Each row was made from one walk, in order. Every step used is in the known rows, and no mark comes twice. Write each row's walk.
Known rows
rabel/gali/todamiz/milog/madu/baki: -0.04 -3.66 -1.77 1.45 1.52 -1.99 0.02 1.68 2.01 -2.74 -2.12 1.06 1.47 0.45 -0.54 1.95 1.79 -0.26 -0.72 0.25 1.53 -0.88
rabel/baki/todamiz: 0.43 -3.47 -2.88 -0.01 0.80 -1.60 1.47 0.14 2.12 -0.15 -1.75 -2.07 1.00 0.13 -1.08 3.13 1.73 -0.59 0.20 -0.52 2.45 -0.08
baki/madu/gali: 0.81 -1.97 0.76 0.57 0.31 -1.55 0.74 -0.76 2.58 0.98 -1.48 1.47 -0.28 -0.67 0.24 2.90 1.16 0.14 -0.17 -0.34 1.57 -0.84
gali/madu/baki/rabel: 0.28 -2.87 -1.38 3.06 0.34 2.11 0.84 -0.10 2.15 0.22 -1.40 -1.14 0.73 0.86 1.78 3.48 0.99 1.42 0.29 -0.61 0.66 -0.79
todamiz/gali/madu/baki/rabel: 0.72 -1.26 -0.50 2.87 1.43 -0.95 0.98 -1.72 1.84 0.69 -2.13 -0.69 0.41 0.22 0.75 2.17 1.72 1.43 0.85 -0.28 0.41 -0.79
baki/todamiz/gali/madu: 0.28 -0.21 0.65 1.50 1.18 -2.53 1.32 0.04 2.29 0.45 -1.25 -1.39 0.43 -0.11 -1.13 2.93 1.28 0.33 0.79 -1.01 1.58 0.00
madu/baki/rabel/gali/todamiz/milog: 0.57 -4.29 -1.63 4.81 0.36 0.70 0.83 -0.42 1.55 0.75 -1.83 0.04 1.38 0.32 0.23 0.89 0.91 0.94 -1.25 -0.11 1.80 -1.23
gali/todamiz: -0.44 -3.90 -1.03 1.60 1.53 -1.13 0.90 1.45 2.06 1.47 -2.18 -0.28 1.71 0.57 -0.55 2.12 2.35 -0.30 -0.42 -0.58 1.24 -0.44
milog/madu: 0.59 -1.48 -1.37 -2.18 1.77 -0.70 0.24 0.87 3.35 -0.91 -1.93 0.75 0.50 0.22 -1.42 1.51 2.12 0.79 1.12 -0.06 0.87 -0.82
gali/todamiz/milog/madu/baki/rabel: 0.18 -3.86 -1.34 2.79 1.47 -0.85 0.97 0.84 2.31 -2.35 -1.87 -0.92 0.92 0.59 0.34 -0.05 1.83 0.33 -1.15 -0.44 1.04 -0.41
todamiz/milog/madu/baki/rabel/gali: 1.25 -1.61 -1.68 1.97 1.26 -1.61 0.64 -0.18 2.55 -3.60 -1.88 -0.36 -0.16 0.15 0.66 0.06 1.25 0.88 -0.48 0.07 1.01 -0.72
rabel/gali/todamiz: -0.30 -3.22 -1.43 1.37 1.35 -2.14 -0.13 1.65 1.66 -0.06 -2.17 1.51 1.94 0.46 -1.17 3.09 2.10 -0.72 -0.45 0.08 1.63 -0.88
todamiz/gali/madu: 0.59 -0.09 -0.32 1.33 1.90 -2.44 0.86 -1.12 2.04 0.21 -2.27 -0.65 0.21 0.22 0.47 2.76 2.23 0.83 1.42 -0.28 0.20 -0.50
todamiz/milog/madu: 1.17 -0.39 -1.34 0.31 1.78 -2.72 0.81 0.27 2.91 -3.48 -2.02 -0.86 -0.62 0.11 0.64 0.32 1.83 0.41 0.11 -0.19 0.66 -0.24
rabel/baki: 0.62 -3.73 -3.71 -0.27 1.10 -1.42 1.13 -0.44 1.96 -0.03 -2.42 -1.38 0.91 0.34 -0.09 2.96 2.35 -0.40 0.34 -0.08 1.60 -0.50
madu/baki: 0.42 -3.87 -1.41 1.60 0.81 1.00 1.34 0.10 2.22 2.72 -2.42 -0.27 1.31 0.11 -0.13 2.38 1.33 1.25 0.03 -0.16 1.61 -1.09
milog/todamiz: 0.60 -1.25 -1.73 0.28 1.70 -1.18 0.82 1.31 3.92 3.44 -2.46 -1.03 1.00 -0.12 -1.13 2.22 2.49 0.50 0.82 -0.93 2.44 -0.70
madu/baki/todamiz/gali: 0.38 -2.87 -0.15 2.12 0.92 -0.33 1.78 -0.12 2.23 2.54 -1.91 -0.87 1.16 -0.29 -1.14 1.95 0.96 1.22 0.18 -0.56 2.29 -0.75
madu/gali: 0.33 -1.94 -0.88 -1.50 1.16 -0.98 0.61 0.01 2.43 2.69 -1.90 0.94 -0.37 -0.51 -1.08 5.13 1.39 0.35 0.56 -0.28 1.15 -1.36
todamiz/gali: 0.88 -0.34 -0.33 1.18 2.00 -3.36 1.06 -1.49 1.97 2.12 -2.67 0.06 0.41 -0.26 -0.78 1.52 2.42 0.57 1.08 -0.13 0.77 -0.71
todamiz/baki/rabel/gali/madu: 0.49 -2.65 -0.85 6.52 -0.06 -1.18 -0.07 -1.10 1.08 1.24 -1.82 -1.38 0.26 0.12 2.12 0.70 0.84 0.05 0.14 -0.81 0.13 -0.83
gali/madu: 0.12 -1.42 -1.18 0.73 1.03 -0.05 0.63 0.65 2.42 -0.15 -1.63 -1.01 0.46 0.83 1.38 4.43 1.65 0.49 1.02 -0.64 0.36 -0.30
gali/todamiz/milog/madu: 0.00 -3.11 -1.25 1.32 1.98 -2.04 0.86 1.45 2.53 -2.65 -2.08 -0.87 0.72 0.56 0.18 0.53 2.27 -0.19 -0.78 -0.48 0.90 -0.23

Write each row's walk
-0.04 -3.04 -0.78 -0.13 1.50 -1.65 0.88 0.76 2.22 0.27 -1.89 0.01 -0.30 -0.23 -0.25 4.05 1.53 -0.05 -0.44 -0.41 1.10 -1.01 -> madu/gali/todamiz/milog
0.50 -4.91 -2.30 0.03 0.70 -1.27 1.05 -0.46 2.10 -1.12 -1.94 -0.46 0.53 -0.10 0.34 3.20 1.95 -0.57 -0.50 -0.12 2.00 -0.59 -> rabel/baki/madu/gali/todamiz
-0.01 -2.74 -1.57 1.03 1.62 -2.79 -0.16 1.67 1.98 -3.02 -2.09 1.12 1.29 0.45 -0.59 2.00 2.00 -0.62 -0.56 0.19 1.36 -0.73 -> rabel/gali/todamiz/milog/madu
0.00 -3.02 -1.21 -3.25 1.95 -0.25 0.09 1.53 3.38 -1.14 -1.71 1.28 0.17 -0.05 -1.88 3.15 1.90 0.62 0.66 -0.07 0.89 -1.27 -> milog/madu/gali/todamiz
0.67 -2.36 -1.59 4.22 0.65 -1.35 -0.11 -0.40 1.73 -1.18 -1.30 0.85 1.01 0.46 -0.50 0.42 1.46 0.00 -1.05 -0.11 1.29 -0.86 -> baki/rabel/gali/todamiz/milog/madu
-0.12 -2.49 -1.39 1.17 0.68 -0.37 0.05 1.42 1.94 -1.18 -1.57 0.57 1.38 0.53 0.05 4.67 1.01 0.26 0.22 -0.12 1.62 -0.89 -> rabel/gali/madu/baki/todamiz
-0.35 -3.62 -0.78 -0.85 1.44 -0.82 0.71 0.98 2.26 1.94 -1.89 0.78 0.29 -0.22 -1.10 4.81 1.64 0.01 -0.11 -0.40 1.27 -1.25 -> madu/gali/todamiz
0.71 -3.85 -1.63 4.00 0.15 1.24 0.68 -0.77 1.67 2.25 -1.82 0.60 1.51 0.22 -0.31 1.70 0.87 1.19 -0.65 0.01 1.88 -1.39 -> madu/baki/rabel/gali
0.51 -0.19 0.69 1.45 1.32 -3.28 1.48 -0.25 2.24 1.78 -1.51 -0.97 0.57 -0.45 -2.03 2.06 1.41 0.21 0.63 -0.85 2.03 -0.11 -> baki/todamiz/gali
0.79 -1.33 -1.54 4.21 0.13 -0.46 -0.19 -0.84 1.55 0.32 -1.13 0.72 0.84 0.58 0.17 2.39 1.16 0.25 -0.27 -0.23 1.04 -0.96 -> baki/rabel/gali/madu
0.38 -4.68 -1.68 4.28 0.20 1.33 0.69 -0.38 1.60 1.87 -1.88 0.59 1.77 0.38 -0.29 1.38 1.00 1.04 -0.96 -0.12 1.90 -1.35 -> madu/baki/rabel/gali/todamiz
0.44 -2.76 -2.46 0.30 1.23 -2.17 1.47 -0.44 2.02 -1.11 -1.79 -2.38 0.66 0.14 -0.59 3.21 1.87 -0.26 0.58 -0.50 1.94 -0.06 -> rabel/baki/todamiz/gali/madu
0.65 -0.43 -1.19 0.85 2.22 -1.85 0.77 0.42 3.76 2.30 -2.52 -1.50 0.63 -0.09 -0.43 2.37 2.71 0.93 1.35 -0.90 1.77 -0.62 -> milog/todamiz/gali/madu
-0.60 -4.68 -0.63 3.93 1.21 -1.37 0.73 0.98 1.62 1.54 -2.47 -1.58 1.37 0.33 0.95 0.93 1.99 -0.51 -0.26 -0.96 0.62 -0.39 -> gali/todamiz/baki
0.67 -2.20 -1.56 4.49 0.81 -1.35 0.20 0.36 3.10 3.57 -2.35 -1.71 0.80 -0.32 0.18 0.57 1.78 0.33 0.41 -1.17 1.94 -0.94 -> milog/todamiz/baki/rabel/gali
0.68 -2.27 -0.52 3.46 0.99 -1.68 0.67 0.53 3.59 3.11 -2.47 -1.96 0.49 -0.50 0.98 0.24 1.93 0.26 0.53 -1.35 2.01 -0.54 -> milog/todamiz/baki/madu
0.04 -3.02 -1.37 1.34 0.78 1.69 0.93 0.72 2.34 -0.04 -1.75 -1.15 0.77 0.81 1.69 4.23 1.27 1.24 0.71 -0.57 0.67 -0.67 -> gali/madu/baki
0.88 -0.45 -1.12 0.67 2.26 -2.52 0.92 0.20 3.68 3.40 -2.83 -0.98 0.79 -0.43 -1.31 1.41 2.82 0.76 1.21 -0.75 2.20 -0.73 -> milog/todamiz/gali
1.10 -1.56 -1.46 0.59 1.57 -1.53 1.04 0.25 2.87 -3.45 -2.12 -0.95 -0.33 0.10 0.83 0.30 1.50 0.92 -0.13 -0.18 0.88 -0.53 -> todamiz/milog/madu/baki
0.62 -2.70 -0.84 6.51 -0.02 -1.65 -0.01 -1.41 1.07 2.06 -2.03 -1.05 0.51 -0.10 1.33 0.06 0.94 -0.11 -0.01 -0.73 0.42 -0.93 -> todamiz/baki/rabel/gali
0.38 -2.97 -1.11 -1.47 1.33 0.82 0.79 1.27 3.37 -0.74 -1.58 0.22 0.88 0.05 -1.74 1.48 1.29 1.38 0.62 -0.28 1.79 -0.91 -> milog/madu/baki/todamiz
0.56 -2.19 -1.59 4.47 0.85 -0.90 0.09 0.51 3.14 2.63 -2.13 -2.04 0.72 -0.08 0.90 1.11 1.70 0.40 0.60 -1.26 1.69 -0.83 -> milog/todamiz/baki/rabel/gali/madu
0.51 -3.12 0.78 4.07 0.09 -1.96 0.55 -1.00 1.85 1.77 -2.11 -0.88 -0.43 -0.76 2.20 1.05 0.87 -0.06 0.16 -0.89 0.53 -0.77 -> todamiz/baki/madu/gali
0.11 -2.10 -1.32 1.77 0.74 -1.02 0.21 1.26 1.93 -2.51 -1.59 0.13 1.07 0.52 0.56 4.15 0.91 0.22 -0.04 -0.12 1.53 -0.72 -> rabel/gali/madu/baki/todamiz/milog
0.70 -2.56 -0.68 6.58 -0.01 -1.20 0.51 -1.59 1.36 3.16 -2.02 -1.80 0.15 -0.13 1.67 -0.23 1.01 0.19 0.05 -1.00 0.25 -0.70 -> todamiz/baki/rabel
0.45 -2.17 -1.33 2.78 1.28 -1.48 0.67 0.90 3.46 3.93 -2.72 -2.36 0.64 -0.35 0.39 1.01 2.11 0.34 0.95 -1.31 1.80 -0.68 -> milog/todamiz/baki
0.98 -1.35 -1.52 4.18 0.21 -1.19 -0.06 -1.20 1.48 1.47 -1.41 1.26 1.02 0.29 -0.78 1.37 1.28 0.16 -0.48 -0.11 1.39 -1.07 -> baki/rabel/gali
0.11 -3.39 -0.99 -0.91 1.49 -0.15 -0.01 0.78 2.96 -0.81 -1.60 0.68 -0.05 -0.16 -1.08 1.94 1.55 0.68 0.40 -0.29 0.54 -1.33 -> milog/madu/gali/todamiz/baki/rabel
0.49 -2.54 -0.81 -1.32 1.62 0.07 0.88 0.74 3.31 -0.76 -1.80 0.17 0.74 -0.11 -1.89 1.09 1.45 1.49 0.82 -0.20 1.65 -0.91 -> milog/madu/baki/todamiz/gali
-0.07 -3.41 -1.02 -2.04 1.85 -0.43 0.06 1.36 3.13 -1.05 -1.88 0.67 -0.06 -0.16 -1.10 2.54 1.77 0.54 0.76 -0.26 0.62 -1.26 -> milog/madu/gali/todamiz/baki
